What can hang from each mark:
Z116: Z222 Z946
Z570: Z222 Z946
Z946: Z116 Z256 Z570
Z222: Z570
Z256: Z346 Z479 Z946
Z479: Z256

Every row comes from one small tree of marks. The marks that hang from a mark follow it in brackets, in the order of their numbers. Every link used is in the known rows. Which tree was each row made from?
(in the rows, 128 means zero)
Known rows:
Z222[Z570[Z946]]: [122 165 148  91 132 123 192 102 120 199 168 125 161 147 155 177 126 145
 137 178]
Z479[Z256[Z946[Z570[Z222]]]]: [111 108 122 148 123 168 151 182  97 161  98  82 183 141 130 141 140 117
 109 124]
Z570[Z222 Z946[Z116 Z256[Z346 Z479]]]: [144  93 109 131 111 118  79 133 130  78 135 173  86 156 107 137 112 137
 118 111]
Z479[Z256]: [ 90 195 144 116 160 151 197 127 129 183 122 106 210 143  68 156 128 161
 132  77]
Z946[Z116[Z222] Z256[Z346 Z479] Z570]: [147 114 104 152 138  99  85 122 169  51  97 143  72 123 110  83 132 125
 153 121]
Z116[Z222[Z570] Z946[Z256]]: [ 96 183 141  98 175  60 155  96 152 156 204 148 105  82 139 187 142 131
 157 164]
Z946[Z116[Z222] Z256 Z570]: [130 106 115  92 148 106 132  99 147  98 139 120  92  72 158  96  96 111
 168 171]
Z946[Z116 Z570[Z222]]: [137  74 126  75 123 156 145 114 111 124 109 120 130 126 195  99  79  77
 123 146]
Z479[Z256[Z346 Z946[Z116[Z222] Z570]]]: [124 113 148 173 114 130 104 165 142  72  79 109 125 146 128  84 176 116
 139 132]
Z946[Z256]: [117 193 135 124 167 117 162  94 120 189 171 128 163  91  83 151 105 164
 133  99]
Z116[Z222[Z570[Z946]]]: [116 145 148  78 147 142 184 121 124 183 181 146 136 138 168 196 137 131
 121 209]
Z256[Z346 Z946[Z116 Z570[Z222]]]: [154  83 144 159  94 152  83 154  93 103  98 132 111 146 179  75 135  77
  87 128]
Z946[Z570]: [120 156 133 108 148 144 187 124 127 176 118 119 176 126 141 116 101 119
 133 132]
Z222[Z570[Z946[Z116 Z256[Z479]]]]: [139 128 112 100 101  74 122  70 161 124 138 113 100 124 113 141 122 181
 185 145]
Z570[Z222 Z946[Z116]]: [126  82 138  60 109 170 148 127  94 132 153 157 137 145 179 145  82 101
 109 150]
Z222[Z570]: [120 188 155  99 154 125 187  78 122 217 148 114 168 134 131 162 129 143
 124 128]
Z570[Z222 Z946]: [115 120 133  81 134 186 174 154  86 180 170 163 167 147 157 190  96 110
  84 149]
Z256[Z346 Z479 Z946[Z116[Z222] Z570]]: [147 106 136 180  89 159  70 164 135  65  78 128 103 141 121  75 172 118
 103 100]
Z256[Z479 Z946[Z570]]: [132 138 122 162  92 175 131 164 117 164  87  89 175 129  92 112 148 156
 106  78]
Z946[Z116 Z570]: [129 118 136  90 123 130 159  95 132 129 100 109 142 121 168  79  89 109
 153 131]

Which tree is each row?
[146 117  88 170 157 121 105 145 138 114 110 138 110 144  98 126 123 126
 109 107]
Z946[Z256[Z346 Z479] Z570[Z222]]
[134 138 126 137 162 119 127 146 105 142 184 186 119 143 127 176 111 124
  95 159]
Z570[Z222 Z946[Z256[Z346]]]
[127 143 145  81 153  82 131  48 150 135 169 120  87  79 142 138 122 132
 156 169]
Z946[Z116[Z222[Z570]] Z256]
[105 106  83 122 142 102 124 150 144 115 135 133 114 112 126 152 108 114
 147 111]
Z116[Z946[Z256[Z479] Z570[Z222]]]
[109 155 120 153 177  63 124 149 165  89 162 174  89 107 141 131 138 100
 150 163]
Z116[Z222 Z946[Z256[Z346] Z570]]
[137 124 117 137 124 116  86 129 156  61 145 178  77 139  95 132 134 149
 137 129]
Z570[Z946[Z116[Z222] Z256[Z346 Z479]]]
[ 99 110 118  89 145 133 167 160 114 145 141 148 143 134 183 146  99  74
 118 143]
Z116[Z946[Z570[Z222]]]
[131 100 148 120  94 161 123 144 113 118 118 106 126  97 169  88 137 104
 119 146]
Z256[Z946[Z116[Z222] Z570]]
[128 167 128 104 150  78 168  82 135 192 189 125 134 110 135 181 120 169
 161 186]
Z222[Z570[Z946[Z256]]]
[122  74 132 128  98 156 126 153 105 115  76  79 148 135 155  99 133 107
 133 123]
Z479[Z256[Z946[Z116 Z570[Z222]]]]
[152 138 122 144 111  56  92  77 172  98 131 139  80 152 106 132 144 171
 171 143]
Z222[Z570[Z946[Z116 Z256[Z346 Z479]]]]
[138  87 136 168 102 137  95 162 113  89  71 106 132 169 144  88 151  98
 116 119]
Z479[Z256[Z346 Z946[Z116 Z570[Z222]]]]
[139 161  99 183 156  96 115 130 157 123 104 127 124 135  72 106 132 153
 144  92]
Z946[Z256[Z346 Z479] Z570]
[142  75 106  87 138 110 124  97 116 113 130 115 100  97 172 100  75  93
 145 159]
Z946[Z116 Z256 Z570[Z222]]
[100 141 162 127 110 169 128 147 120 117 119 101 159 115  99 126 163 143
 122  92]
Z479[Z256[Z946[Z116[Z222]]]]
[132  79 101  91 104 141 109 124 121 103 146 144 107 128 120 150  95 143
 130 117]
Z570[Z222 Z946[Z116 Z256[Z479]]]
[101 152  92 135 141  75 135 137 168 121 128 121 127 108 100 131 116 149
 181  92]
Z116[Z946[Z256[Z479] Z570]]
[129 197 123 178 161 112 113 118 141 143 131 150 139 134  33 141 139 179
 114  52]
Z946[Z256[Z346 Z479]]
[154 122 135 189  75 141  80 147 132  87  62 109 122 154 105  61 156 137
 120  71]
Z256[Z346 Z479 Z946[Z116 Z570]]
[157  80 129 171  76 166  62 164 111  81  68 124 112 164 137  77 148 106
  84  96]
Z256[Z346 Z479 Z946[Z116 Z570[Z222]]]
[120 160 103 129 128 131 147 131 138 156 157 136 150 119  66 172 117 188
 141 102]
Z570[Z946[Z256[Z479]]]
[134 136 172 106 104 146 123  99 114 154 146 109 118  98 156 128 162 127
 110 147]
Z256[Z946[Z116[Z222[Z570]]]]
[134 102 135 134 116 186 141 165  75 178 127 109 164 119 162 131 128  98
  77 135]
Z256[Z946[Z570[Z222]]]
[132 150 126 151 146 112  77 112 156  75 128 157  84 121  66 117 140 149
 125  79]
Z946[Z116[Z222] Z256[Z346 Z479]]
[125 155 173 164 118 111 106 123 142 108 110 106 115 154 114 126 200 137
 133 135]
Z479[Z256[Z346 Z946[Z116[Z222[Z570]]]]]
[146 120 142 177 123 168 112 176  85 149 117 135 146 148 154 116 147  93
  62 131]
Z256[Z346 Z946[Z570[Z222]]]
